What can hang from each mark:
bonop: dotag peto
fuso: bekov
maza: peto
dotag: bonop fuso maza siza
peto: fuso maza siza
siza: dotag

Each row was made from one small tree. Brackets hold a mark, then the marks that hang from it, in alphabetical order. Every link used is in the known rows. Write each row's tree.
Known rows:
{dotag bonop siza}: [-24 -12  -2  -5  10   6  -7   5   5   1   7   3  -1   4  12  -1]
{peto {fuso bekov} maza {siza {dotag bonop}}}: [-29 -17  -6 -13  -4 -16 -22  10   6  13  34   0  -3   3  38   1]
{peto maza {siza dotag}}: [-19  -6  -1 -10  -6 -17 -14   8  11   4  17   0   4   7  25   0]
{siza {dotag bonop}}: [-10  -1  -3   1   1  -4  -3   1   4  -9   6   1   1  12  12   2]
{siza {dotag fuso}}: [-6 -2 -1  2  6 -7 -4  0  9 -7 13  3  2 10 10  0]
{bonop {dotag fuso} {peto maza siza}}: [-15 -13   0 -19   7 -15 -12  10  12   6  34   1  -4   9  23   1]
{bonop dotag {peto {fuso bekov} maza siza}}: [-12 -14  -4 -22   0 -23 -15  10   9  14  34  -2  -8   3  27   1]
{dotag bonop fuso siza}: [-29 -17  -2  -4  17  10  -9   6   7   2  19   5  -2   4  16  -2]
{dotag {bonop peto} fuso}: [-16  -9  -3  -6  10   4  -5   2  -1  -1  20   3  -4   5  11   4]
{peto fuso maza siza}: [-13 -14   1 -10  -2  -8 -16   8   0  15  25   1   0  -3  26  -1]
{peto {fuso bekov} maza}: [ -9 -12  -3 -11  -4  -4 -12   5  -3  18  19   0  -4  -7  14   0]
{maza peto}: [ -2   1  -2  -6   4 -13   1  -1   6  -5  -5  -1  -1  -1   6   4]
{bonop {peto siza}}: [-11  -2  -2  -9   0 -14  -6   4   6   2  12  -1  -2   2  12   2]
{fuso bekov}: [-8 -1 -5 -5 -3 -5 -3  2  3  7  5 -3 -5 -5  0 -1]
{maza {peto {siza {dotag bonop}}}}: [-21  -4  -5  -8   5 -23  -9   3  13 -10   8  -1   1   7  28   5]
{siza {dotag {bonop peto} {fuso bekov} maza}}: [-27 -14  -8 -15  12  -3 -11   4   8   2  24   2  -3  10  22   2]

Write each row's tree:
[ -5  -7  -3  -9  10 -13  -7  -1   8  -4   5   2   3   8  23   3]	{siza {dotag {maza {peto fuso}}}}
[-11 -16  -4 -21  10 -16 -13   7   8  12  30  -2  -8   4  27   0]	{bonop {dotag maza} {peto {fuso bekov} siza}}
[ -6  -5  -1 -13  11 -12  -2   5  15  -2  10   0  -5  11   8   0]	{bonop {dotag siza} peto}
[-11 -15  -4 -19  13 -17 -11   5  11   6  19  -2  -5   1  27   0]	{bonop {dotag {maza {peto {fuso bekov} siza}}}}
[-12  -3  -5  -2   4 -10  -7   1  12  -2  16   1  -2   5  11  -1]	{siza {dotag {fuso bekov}}}
[-28 -13  -5 -11   8 -11 -16   6  15   6  25   1   0   4  27  -3]	{peto {siza {dotag {fuso bekov} maza}}}
[-24  -5  -8 -10   6 -29 -11   3  20  -4  17  -2  -2   2  27   2]	{maza {peto {siza {dotag {fuso bekov}}}}}
[-27 -20  -7 -19   8  -2 -16   7  -2  14  27   0  -6   0  30   2]	{dotag {bonop {peto {fuso bekov} siza}} maza}
[-30 -20  -1 -13  16  14 -10   6   4   6   7   4   1   4  18  -2]	{dotag bonop maza siza}
[-28 -20  -2 -17  25   0 -11   4  15   3  10   5   1   1  22  -2]	{dotag fuso {maza peto} siza}
[-20 -16  -4 -15  -5 -12 -19   9   2  21  29  -1  -4  -8  27  -2]	{peto {fuso bekov} maza siza}
[-27 -16  -6 -19  -2 -10 -17   9  -1  15  31  -1  -7  -1  29   3]	{dotag {bonop {peto {fuso bekov} maza siza}}}
[-14 -16  -1 -18  16  -9 -10   7  12   4  29   1  -3  10  23   0]	{bonop {dotag fuso maza} {peto siza}}
[-22 -14  -2 -17  18  -4  -8   3  13   3  -2   2   1   1  17  -1]	{dotag {maza peto} siza}
[-18 -10  -5  -9   9  -3 -10   3  11   3  17   2   0   6  16  -2]	{siza {dotag {fuso bekov} maza}}
[-16  -6  -8 -10   3 -32 -13   3  15   0  17  -3  -3   0  31   2]	{maza {peto {fuso bekov} {siza dotag}}}
[ -2 -13  -4 -17  14 -12  -6   2   8   4  11  -2  -5   2  18   1]	{bonop {dotag {maza {peto {fuso bekov}}}}}
[-23 -17  -2 -15  17  -6 -12   4  10   3  16   2   1  -1  26   0]	{dotag fuso {maza {peto siza}}}
